Known rows, with every step that occurs:
P/D/B/X: 2.566  3.942  0.159  0.092  -0.576  -2.929  -1.819  -2.236  0.942  0.826  1.394  0.162  -3.753  2.542  2.385  -0.565  0.187  2.688  0.159  -2.890  -2.775  -3.368
X/P/D/B/H: -2.478  2.796  1.338  1.607  -1.746  -1.613  1.425  -0.044  -0.747  0.745  -1.079  1.434  0.608  1.864  -1.994  -0.132  -0.129  -2.931  1.005  -3.319  -2.859  -3.086
D/B/X/P/V: -2.543  0.595  1.357  -0.337  -1.422  -2.203  -0.249  3.795  2.369  -2.245  -4.770  1.230  -1.837  4.274  0.602  -0.028  -1.534  -2.480  4.457  -4.304  -2.358  1.548
X/P: -3.895  0.745  0.154  2.250  -1.858  2.871  -0.292  3.556  -4.017  0.074  0.930  2.613  0.800  0.846  0.332  1.118  -0.135  -1.327  -2.523  -2.986  -0.415  -1.207
E/V/B/X/P/H: -5.641  -1.365  0.106  -3.062  -1.721  1.747  1.667  4.559  -1.788  -0.432  2.356  -0.613  -2.990  -0.224  1.104  3.389  -2.702  3.095  3.766  0.316  -2.629  2.385
X/P/D/J: -2.472  3.960  0.921  1.176  -0.671  4.553  -1.260  -1.457  -2.456  -0.032  -1.325  1.836  0.414  2.024  1.357  0.642  3.942  -3.044  -0.052  0.463  1.429  -3.408
P/D/J: 2.381  4.980  -0.247  1.406  0.695  3.615  -3.550  -4.803  -0.698  0.644  1.709  0.841  -0.659  1.760  0.989  -0.140  3.981  -0.647  -0.716  1.988  2.161  -2.167
P/D/B: 1.815  4.311  0.402  0.906  0.987  -1.052  -1.704  -3.708  0.120  1.546  1.574  1.075  -0.493  1.467  1.064  0.252  1.003  0.397  -0.350  -2.680  -2.432  -2.513
V/B/X: 0.895  -1.073  -1.075  0.287  -0.373  -0.779  0.120  0.182  -2.567  -0.550  2.381  -1.898  -3.897  -1.393  1.393  -0.080  -1.679  3.627  0.006  0.169  -0.273  -0.797
D/B/H/P/X: 2.065  -2.030  0.856  1.296  2.218  -2.940  1.077  1.090  2.642  0.944  4.241  1.463  1.999  -0.576  -2.021  0.654  -1.072  -0.639  -5.571  -2.512  1.806  0.441
H/P/V/B: 0.167  -5.104  -0.040  -1.261  2.648  1.226  1.391  -0.450  1.278  -0.272  -5.122  -0.813  1.661  -3.248  -0.843  -1.217  0.225  2.677  3.052  3.483  1.311  3.285
J/D/B/H: 3.330  1.703  -0.402  3.485  -0.710  -4.262  0.607  -2.445  2.507  -0.490  1.874  0.946  -0.889  1.163  -2.691  0.321  1.965  -3.165  -0.020  -3.138  -2.377  1.097
E/V/B: -1.974  0.984  -0.866  -1.410  -0.002  2.045  0.924  0.095  -3.118  0.576  3.120  -1.431  -1.088  -1.117  1.440  0.112  -2.233  3.224  0.637  1.696  -0.986  -0.558
H/P/D/B/X: 2.236  -0.091  0.581  -0.011  1.505  -2.750  -0.412  -2.541  1.515  1.185  0.152  1.120  -2.305  0.627  2.464  -1.398  0.891  5.180  -0.600  -1.268  -1.025  -3.134
V/B/D: 0.721  -0.689  -0.780  -0.671  -0.269  -0.344  1.561  -0.521  -2.451  -0.984  1.132  -2.075  -0.786  -1.777  0.923  0.585  -3.280  -0.239  -0.054  2.015  0.306  -1.416
B/H: 1.181  1.258  -0.886  3.115  -1.276  0.535  -0.893  1.342  -1.292  0.117  4.421  1.046  -0.319  0.505  -3.572  -0.650  -0.838  0.184  -2.801  -0.570  0.557  1.088
H/P: 0.684  -2.448  -0.394  2.387  1.310  2.034  -0.337  0.409  -1.884  0.993  2.756  2.350  1.108  -1.677  -0.065  -0.281  0.822  4.386  -3.998  0.103  1.913  0.330
X/P/H: -3.536  -0.464  0.402  1.647  -1.231  3.139  -0.356  3.765  -1.281  0.422  3.107  3.044  1.112  0.346  -1.670  4.474  0.198  -0.522  -1.164  -2.526  -1.454  3.518
V/B: -0.030  -0.789  -0.981  0.719  0.861  1.211  0.647  -0.680  -3.221  0.364  2.247  -1.296  -0.600  -2.582  0.103  0.689  -1.089  1.706  -0.380  0.653  -0.043  -0.284
D/J: 2.116  2.822  -0.369  2.513  1.028  3.238  -2.670  -1.798  -1.964  -1.138  5.019  0.308  -0.722  1.324  -0.065  0.822  2.187  -1.535  -1.423  0.692  2.995  0.728
B/X/P/D/J: -1.778  3.554  0.649  0.660  -1.617  2.904  -1.883  -0.601  -1.631  -0.822  -1.645  0.805  -2.759  2.970  2.538  -0.097  3.240  -1.257  0.592  -0.059  1.115  -4.248
E/V/B/X/P: -6.131  -0.290  -0.181  -2.235  -2.268  1.402  1.993  4.517  -3.832  -0.811  -0.168  -1.218  -3.191  0.377  2.942  0.142  -2.765  2.921  1.904  -0.412  -1.520  -2.496
E/V: -1.252  3.493  -0.963  0.306  -1.161  2.945  -1.854  1.275  -2.239  1.019  4.625  1.487  -0.534  2.136  1.195  -0.292  -1.297  2.685  -2.024  -0.025  -0.556  0.385
E/V/B/H/P/D: -1.310  -1.528  -0.348  -2.115  0.252  0.840  2.731  -2.092  -0.687  2.188  -1.480  -0.801  0.462  -2.824  -0.894  -2.274  -0.370  5.641  1.431  5.281  0.014  -1.614
E/V/B/P: -1.016  1.400  -0.714  -4.209  -0.368  0.765  -0.486  0.861  -2.744  0.432  2.005  -3.541  1.130  -1.274  1.632  -0.716  -3.006  0.460  1.303  1.689  -0.948  -0.172
V/B/H/P/D/J: 1.891  -2.362  0.178  0.057  2.767  1.274  1.604  -5.034  -0.571  0.151  -0.725  -1.532  0.387  -3.894  -2.140  -1.238  2.874  1.607  2.241  6.145  3.756  -1.329

Rows:
1.882  -2.841  0.793  0.704  2.152  -2.775  1.034  0.648  4.355  -0.696  -2.128  0.899  1.599  0.579  -4.382  -1.939  -0.619  -0.194  3.446  0.183  0.319  4.825 => D/B/H/P/V
-3.714  0.196  0.124  -0.832  -2.174  0.349  1.694  0.573  -2.793  0.572  -4.211  -0.938  -2.792  -0.804  2.735  -0.187  -0.050  2.069  0.980  -0.066  -1.723  -5.124 => V/B/X/P/D
2.966  2.813  -0.364  1.060  0.132  1.943  -1.808  -1.593  -1.272  -2.235  3.487  0.150  -0.780  2.018  0.816  0.904  -0.057  -3.440  -1.133  2.292  3.319  -0.281 => B/D/J
-4.391  -2.680  0.412  -0.519  -1.375  0.958  2.853  3.528  0.348  -1.482  -6.305  -1.209  1.103  -0.645  -4.089  -0.592  -1.715  -3.865  4.665  1.173  -0.631  2.684 => X/P/V/B/H
0.900  -1.984  -0.090  1.042  1.305  1.778  -0.987  1.176  0.773  2.050  3.130  2.653  2.421  -0.748  1.283  1.070  0.832  2.077  -8.826  -0.670  3.086  -0.254 => H/P/X
0.583  -3.344  -0.308  0.160  1.161  0.042  2.670  -2.847  -0.758  1.879  -1.813  -0.886  0.816  -4.363  -2.187  -1.776  0.576  4.075  -0.133  4.167  0.903  -1.839 => V/B/H/P/D
0.797  -1.231  -0.749  -1.395  -0.604  -0.558  -0.432  0.648  1.701  -1.374  -3.566  -2.134  -3.101  0.139  0.317  -1.005  -1.528  1.888  4.303  1.897  -0.401  3.022 => P/V/B/X
1.253  -2.951  -0.523  2.774  0.732  0.425  0.798  1.034  -0.844  0.632  3.311  1.649  1.184  -1.518  -3.408  -1.090  -0.118  2.546  -3.324  1.059  2.139  1.377 => B/H/P
-2.997  3.076  1.495  1.013  -0.827  0.182  0.326  -0.488  -1.559  1.028  -1.439  2.069  0.556  1.753  1.450  0.662  0.698  -1.921  0.365  -4.085  -3.229  -4.183 => X/P/D/B
-1.577  -3.161  -0.215  -2.442  0.607  0.853  2.670  1.796  0.729  1.604  2.515  -0.832  1.582  -2.372  -0.778  -0.198  -2.435  2.964  -4.174  3.112  2.476  0.173 => E/V/B/H/P/X
-4.096  -2.176  -0.132  0.263  -1.631  0.240  2.289  3.476  -4.030  -1.098  -0.518  -0.866  -2.917  -1.206  1.758  0.723  -1.867  1.248  0.326  -1.607  -0.675  -2.502 => V/B/X/P
-4.533  -2.202  0.403  -0.842  -0.659  2.343  1.895  2.570  -0.491  -1.151  -6.517  -0.528  1.055  -0.591  -0.662  0.059  -0.756  -2.602  4.276  0.474  -1.064  1.785 => X/P/V/B
2.170  4.076  -0.346  -1.349  -1.129  0.291  -3.449  -1.981  -0.444  2.262  -0.217  -0.686  2.226  1.028  1.255  -1.157  0.882  -0.461  -2.924  0.072  -0.803  -2.281 => B/P/D
-3.451  -3.489  0.316  -0.325  -1.234  0.502  1.371  3.692  -1.350  -0.617  1.487  -0.738  -2.738  -1.706  -0.041  3.815  -1.473  1.596  2.414  -0.851  -2.032  2.097 => V/B/X/P/H
2.535  0.383  0.142  1.700  1.840  1.984  -0.478  -3.999  0.769  0.585  0.763  0.937  0.756  -0.547  -2.418  -1.725  4.042  1.148  -0.851  4.376  4.124  -0.837 => B/H/P/D/J
3.977  1.964  0.108  -2.042  -0.018  -4.611  -2.747  -2.230  6.568  -1.053  -5.545  -0.355  2.223  2.745  0.227  -0.826  2.355  -6.252  4.347  -2.275  -2.895  3.992 => J/D/B/P/V
3.337  -2.079  0.373  1.733  1.402  -4.329  1.065  -1.650  5.459  0.719  0.947  2.104  1.837  -0.519  -1.261  0.711  2.705  -2.567  -5.250  -2.392  0.615  0.589 => J/D/B/H/P/X
2.907  2.452  0.339  -0.631  0.637  -3.044  -2.255  -0.227  -0.599  -0.132  4.148  -1.263  1.581  0.868  0.495  0.228  -2.002  -2.786  -0.180  -4.164  -1.473  0.132 => D/B/P
3.152  -2.819  0.258  1.213  1.320  -4.322  1.060  -2.100  7.061  -0.839  -5.550  2.044  1.477  0.657  -3.659  -1.694  3.243  -2.134  4.135  0.063  -0.848  4.946 => J/D/B/H/P/V
-3.928  0.549  0.469  0.424  -1.825  2.824  -0.665  3.612  0.742  -0.764  -5.266  2.082  1.858  2.642  -0.765  -0.031  0.207  -2.852  1.042  -1.213  -0.771  2.192 => X/P/V
0.443  -1.371  -1.073  1.656  -0.115  -0.323  1.736  0.157  -2.816  -0.076  3.134  -1.748  -0.731  -2.529  -3.452  -0.100  -2.103  0.639  -0.347  1.240  0.274  0.777 => V/B/H
1.037  -0.598  -0.583  -1.934  0.184  -0.697  -0.826  -0.494  -2.380  0.126  1.872  -3.816  1.489  -2.713  0.493  -0.110  -2.082  -0.929  -0.282  0.327  0.004  0.012 => V/B/P
0.816  -2.564  -0.219  0.510  1.487  1.931  -0.927  0.696  2.571  0.070  -3.491  2.100  2.188  0.175  -1.117  -1.322  1.178  2.224  -0.284  1.864  1.675  3.945 => H/P/V
2.156  2.518  -0.392  -1.577  -1.146  0.119  -3.821  1.560  1.179  1.485  3.648  -0.202  3.418  1.182  1.561  0.888  -1.057  -3.044  -8.088  -2.266  1.324  -0.334 => B/P/X
0.730  -5.629  -0.430  -1.983  1.429  -0.580  1.088  0.769  2.166  -1.088  -4.953  -1.687  -1.630  -1.959  0.424  -2.082  -0.598  4.773  3.883  3.315  1.080  2.953 => H/P/V/B/X
3.271  -2.427  -0.025  3.086  1.596  -4.445  1.943  -2.461  2.966  -0.246  0.321  1.719  0.575  -1.162  -2.610  -0.502  2.801  -0.250  -0.079  -1.684  -0.547  1.213 => J/D/B/H/P
3.350  5.112  0.071  -1.248  0.256  1.869  -4.240  -4.313  0.280  0.427  0.832  -1.562  1.622  1.608  1.442  -0.855  3.104  -3.190  -0.279  2.155  1.724  -2.186 => B/P/D/J
-1.190  0.664  0.765  -0.113  -1.704  -3.725  -0.082  1.604  5.078  -2.257  -8.359  1.715  -2.101  4.282  1.264  0.066  2.408  -4.202  5.201  -4.370  -3.728  1.408 => J/D/B/X/P/V
0.140  2.172  -0.302  -2.905  0.183  2.122  0.561  -1.746  -2.169  -2.276  2.747  -3.187  -1.577  0.439  2.403  0.572  -2.120  -1.337  3.542  5.455  2.168  -1.034 => E/V/B/D/J
-1.039  0.877  0.494  2.002  -1.851  -3.859  0.478  0.890  1.175  -1.403  -2.026  1.758  -2.853  2.596  2.368  1.075  2.125  -2.340  0.989  -6.064  -3.217  -2.298 => J/D/B/X/P
1.451  -0.163  -0.222  -2.934  0.377  -0.618  -1.140  0.673  0.019  1.202  2.006  -3.680  2.728  -2.052  1.748  1.081  -2.088  -2.893  -5.235  -0.442  1.310  -0.912 => V/B/P/X
2.922  2.852  0.767  -1.746  0.552  -3.032  -2.568  0.644  2.167  0.949  4.730  -1.123  2.789  1.756  1.814  1.518  -1.887  -4.493  -5.444  -4.727  -0.084  -0.420 => D/B/P/X
0.795  -5.272  -0.031  -2.784  1.427  -0.504  2.738  0.055  2.211  -1.379  -6.256  -1.438  1.498  -2.141  0.134  -1.216  -2.134  0.965  3.931  5.163  1.835  2.582 => H/P/V/B/D
